Every row comes from one small tree of marks. The marks that hang from a mark follow it in brackets, in the order of their numbers. Every link used is in the known rows. Which tree was each row made from?
Known rows
Q_723[Q_444[Q_5]]: [ 0.36 -1.15 -2.67  2.87  0.82  3.85 -2.40 -1.80  1.10 -2.03 -1.78  0.58
  0.53  0.43 -1.07  0.43 -0.23  0.57]
Q_444[Q_5[Q_715[Q_301 Q_439 Q_642]]]: [-0.49 -0.76 -0.60  3.23  1.96  0.79 -0.05 -0.25  4.56 -1.28 -4.47  0.11
  0.09  1.84 -0.50  1.06 -0.59 -2.08]
Q_642[Q_380 Q_444 Q_723]: [ 0.01 -0.91 -2.45  1.08  1.81  4.46 -4.25 -1.28  1.49 -1.54  1.45 -0.31
  0.23  4.16 -0.39  0.91  0.66 -0.34]
Q_5[Q_715[Q_301[Q_380 Q_944] Q_439]]: [-0.04 -1.60  0.42  1.92  2.14  0.16 -1.92 -1.39  7.04 -0.51 -1.30  2.40
  0.72  4.05 -0.97  0.95 -0.18 -2.44]
Q_5[Q_715[Q_301]]: [ 0.21 -1.28 -1.30  2.28  2.45  3.38 -2.46 -0.87  3.02 -1.01  0.31  0.47
  1.20  2.82 -0.67  1.28 -0.94 -1.26]
Q_715[Q_301 Q_439 Q_642[Q_380]]: [-0.02 -0.57 -1.14  1.54  1.54 -0.46 -2.50 -0.30  3.04 -1.62 -3.46  0.85
  0.33  2.61 -0.36  1.02 -0.67 -2.22]
Q_642[Q_380 Q_444[Q_5[Q_715]] Q_723]: [-0.48 -0.14 -1.60  1.53  1.94  4.75 -2.20 -0.94  2.73 -1.28 -0.53 -1.05
  0.05  4.18 -0.48  1.17  2.03 -1.04]
Q_559[Q_301]: [ 0.84 -1.31 -2.73  3.53  2.12  4.38 -5.03 -1.41  0.90 -1.71  2.86  0.78
  1.03  2.57 -1.49  0.96 -1.38  0.30]
Q_715[Q_301 Q_439 Q_642[Q_380 Q_444]]: [-0.43 -1.03 -0.95  1.42  1.09  0.35 -3.07 -0.15  3.74 -1.37 -2.29  0.05
  0.27  3.13 -0.39  1.76 -0.26 -2.56]
Q_444[Q_5]: [ 0.37 -1.67 -3.02  3.77  1.66  5.05 -2.59 -1.92  0.94 -1.61  0.15  0.11
  0.18  2.44 -0.72  0.30 -0.49  0.44]
Q_723[Q_444[Q_5[Q_715[Q_642]]]]: [-0.02  0.10 -1.67  2.01  1.38  2.85 -0.85 -0.34  1.42 -1.71 -4.00  0.32
  0.83 -0.49 -0.95  0.24  0.77 -0.66]
Q_723[Q_444[Q_5[Q_715[Q_301 Q_642]]]]: [-0.30 -0.12 -0.99  2.34  0.94  1.56 -0.70 -0.06  3.05 -1.63 -5.37  0.33
  0.84 -0.22 -0.95  0.31  0.11 -1.68]
Q_723[Q_444[Q_5[Q_715]]]: [ 0.15 -0.54 -1.77  2.13  1.37  3.88 -1.35 -1.28  1.86 -1.63 -2.00  0.41
  0.96  0.44 -1.15  0.97  0.54 -0.18]
Q_444[Q_5[Q_715[Q_301 Q_439]]]: [-0.27 -1.32 -0.69  3.44  2.01  1.75 -0.61 -1.16  4.91 -1.15 -2.50  0.20
  0.20  2.83 -0.71  1.75 -0.83 -1.61]
Q_642[Q_380 Q_444]: [ 0.16 -1.31 -2.34  1.26  1.49  4.51 -4.54 -1.31  0.98 -1.32  2.07 -0.20
  0.77  3.65 -0.63  1.62  0.56 -0.73]
Q_715[Q_301[Q_944] Q_642[Q_380]]: [ 0.14 -0.48 -1.66  1.09  1.17  1.87 -2.69 -0.37  2.61 -1.06 -2.86  1.35
  0.49  2.76 -0.56 -0.85  0.54 -2.32]
Q_5[Q_715[Q_301 Q_439 Q_642]]: [-0.16 -0.79 -0.51  2.14  2.46  0.64 -1.12 -0.05  4.16 -1.08 -2.71  0.67
  0.73  1.97 -0.46  1.39 -1.14 -2.11]
Q_5[Q_715[Q_301 Q_642[Q_444 Q_723]]]: [-0.52 -0.71 -1.01  1.85  2.31  3.23 -2.24  0.14  3.88 -0.99 -1.01 -0.58
  0.49  3.01 -0.21  0.49 -0.29 -1.67]
Q_5[Q_715[Q_439]]: [ 0.26 -1.20 -1.28  1.96  2.99  2.93 -1.78 -1.26  2.94 -1.11  0.51  0.78
  0.80  2.45 -0.69  2.05 -0.64 -0.54]
Q_5[Q_715[Q_301[Q_944] Q_439 Q_642]]: [-0.18 -0.76 -0.30  1.61  2.17  0.98 -0.48 -0.20  5.22 -0.54 -3.19  1.54
  0.44  2.17 -0.63  0.25 -0.34 -2.41]
Q_642[Q_444[Q_5] Q_723]: [-0.22 -1.68 -2.78  3.51  1.58  5.66 -2.90 -1.75  2.26 -1.53  0.86 -0.86
 -0.42  3.44 -0.45  0.25 -0.12  0.49]
Q_642[Q_380 Q_444[Q_5]]: [-0.10 -1.23 -2.42  2.34  0.90  4.76 -3.46 -1.47  1.33 -1.49  0.36 -0.70
  0.13  3.62 -0.67  1.34  1.14 -0.74]

Which tree is each row?
[-0.27 -0.84 -2.49  2.30  1.33  4.76 -3.27 -1.45  1.94 -1.67 -0.27 -0.94
 -0.41  4.19 -0.41  0.56  1.27 -0.41]
Q_642[Q_380 Q_444[Q_5] Q_723]
[ 0.04 -0.14 -2.64  2.56  1.08  2.84 -1.64 -0.84  1.25 -2.34 -4.36  0.31
 -0.12  0.13 -0.65 -1.04  0.03  0.41]
Q_715[Q_642[Q_723[Q_444[Q_5]]]]
[-0.31 -0.99 -0.95  1.66  2.39  2.74 -1.73 -0.25  3.26 -0.91 -0.17 -0.07
  0.59  2.13 -0.52  1.96 -0.17 -1.37]
Q_5[Q_715[Q_439 Q_642[Q_444]]]
[ 0.21 -0.75 -2.76  2.69  1.16  3.75 -2.23 -1.71  1.72 -2.24 -2.32  0.47
 -0.06  0.98 -0.85 -0.40 -0.17  0.88]
Q_642[Q_723[Q_444[Q_5]]]
[-0.56 -1.14 -1.99  3.34  1.61  2.88 -1.54 -0.87  3.36 -1.66 -2.25 -0.68
 -0.97  2.68 -0.22  0.30 -0.31 -0.36]
Q_715[Q_439 Q_642[Q_444[Q_5] Q_723]]
[ 0.00 -0.70 -1.05  1.64  2.11  2.77 -1.28 -0.16  3.70 -0.50 -2.05  1.21
  0.86  2.16 -0.66 -0.57  0.06 -2.12]
Q_5[Q_715[Q_301[Q_944] Q_642]]
[ 0.04  1.29 -1.39 -0.58  1.95  1.73 -1.93  0.16  1.33 -1.90 -3.91  0.73
  0.94  0.82 -0.64  0.24  1.64 -1.10]
Q_5[Q_715[Q_642[Q_380 Q_723[Q_444]]]]
[ 0.13  0.41 -1.64  0.70  2.20  2.68 -1.62 -0.10  1.67 -1.78 -2.90  0.71
  0.85  0.21 -0.63 -0.10  0.28 -0.28]
Q_5[Q_715[Q_642[Q_723[Q_444]]]]
[-0.19 -1.50 -2.63  3.50  1.14  4.81 -2.58 -0.96  1.21 -1.40 -0.50 -0.77
 -0.11  2.10 -0.56  0.27  0.04 -0.38]
Q_715[Q_642[Q_444[Q_5]]]
[-0.18 -0.78 -1.54  1.11  1.46  1.75 -3.16 -0.49  2.06 -1.44 -0.94  0.09
  0.22  2.81 -0.45  1.69  0.35 -1.54]
Q_715[Q_439 Q_642[Q_380 Q_444]]
[-0.71 -1.68 -0.46  3.21  1.53  2.56 -1.19 -1.01  5.64 -0.89 -1.31 -0.61
  0.10  3.21 -0.67  2.35 -0.44 -1.94]
Q_642[Q_444[Q_5[Q_715[Q_301 Q_439]]]]
[-0.24 -1.49 -1.82  2.92  1.85  5.81 -2.10 -1.29  2.44 -0.90  1.18 -0.87
  0.52  3.01 -0.77  1.54  0.64 -0.54]
Q_642[Q_444[Q_5[Q_715]]]
[-0.63 -1.30 -2.01  3.66  1.14  3.42 -2.22 -0.55  3.46 -1.51 -2.52 -1.04
 -0.56  2.94 -0.21 -0.43 -0.52 -1.02]
Q_715[Q_301 Q_642[Q_444[Q_5] Q_723]]
[-0.38 -1.77 -1.00  2.19  1.04  1.67 -2.17 -0.59  5.20 -0.67 -1.61  0.88
 -0.10  2.66 -0.55  0.29 -0.76 -2.13]
Q_715[Q_301[Q_944] Q_439 Q_642[Q_444]]
[ 0.05 -0.69 -1.19  2.14  2.36  2.44 -1.95  0.00  2.57 -1.03 -1.60  0.38
  1.08  1.93 -0.52  0.59 -0.72 -1.70]
Q_5[Q_715[Q_301 Q_642]]
[-0.33  0.21 -1.02  1.97  1.60  1.71 -1.24  0.09  2.61 -1.35 -4.40 -0.23
  0.52  2.61 -0.52  0.62  1.13 -2.63]
Q_444[Q_5[Q_715[Q_301 Q_642[Q_380]]]]
[-0.22  0.06 -0.22  0.88  2.14 -0.34 -1.40  0.25  3.84 -1.21 -3.86  0.68
  0.80  2.60 -0.43  1.68  0.17 -2.92]
Q_5[Q_715[Q_301 Q_439 Q_642[Q_380]]]
[-0.17 -0.21 -1.96  2.52  1.22  0.97 -0.90 -0.87  2.80 -2.33 -5.44  0.64
 -0.55  0.05 -0.61 -0.25 -0.31  0.03]
Q_715[Q_439 Q_642[Q_723[Q_444[Q_5]]]]
[ 0.33 -2.15 -1.19  2.62  1.43  2.01 -3.75 -1.84  4.66 -0.91  0.07  2.26
  0.69  4.12 -0.97 -0.52 -0.58 -1.37]
Q_715[Q_301[Q_380 Q_944]]
[ 0.00 -1.62 -0.43  2.50  1.43 -0.89 -2.45 -1.00  5.84 -1.00 -2.92  2.49
  0.17  3.26 -0.73 -0.35 -0.75 -2.24]
Q_715[Q_301[Q_380 Q_944] Q_439 Q_642]
[-0.38 -2.08 -0.38  2.78  1.28 -0.33 -3.61 -0.79  5.42 -1.29 -1.35  0.83
  0.32  3.57 -0.58  1.45 -1.24 -2.16]
Q_715[Q_301[Q_380] Q_439 Q_642[Q_444]]
[-0.23  0.87 -1.71  1.55  2.34  3.01 -1.05 -0.16  1.49 -1.62 -3.59 -0.38
 -0.01  2.80 -0.27 -0.10  1.89 -1.25]
Q_444[Q_5[Q_715[Q_642[Q_380 Q_723]]]]
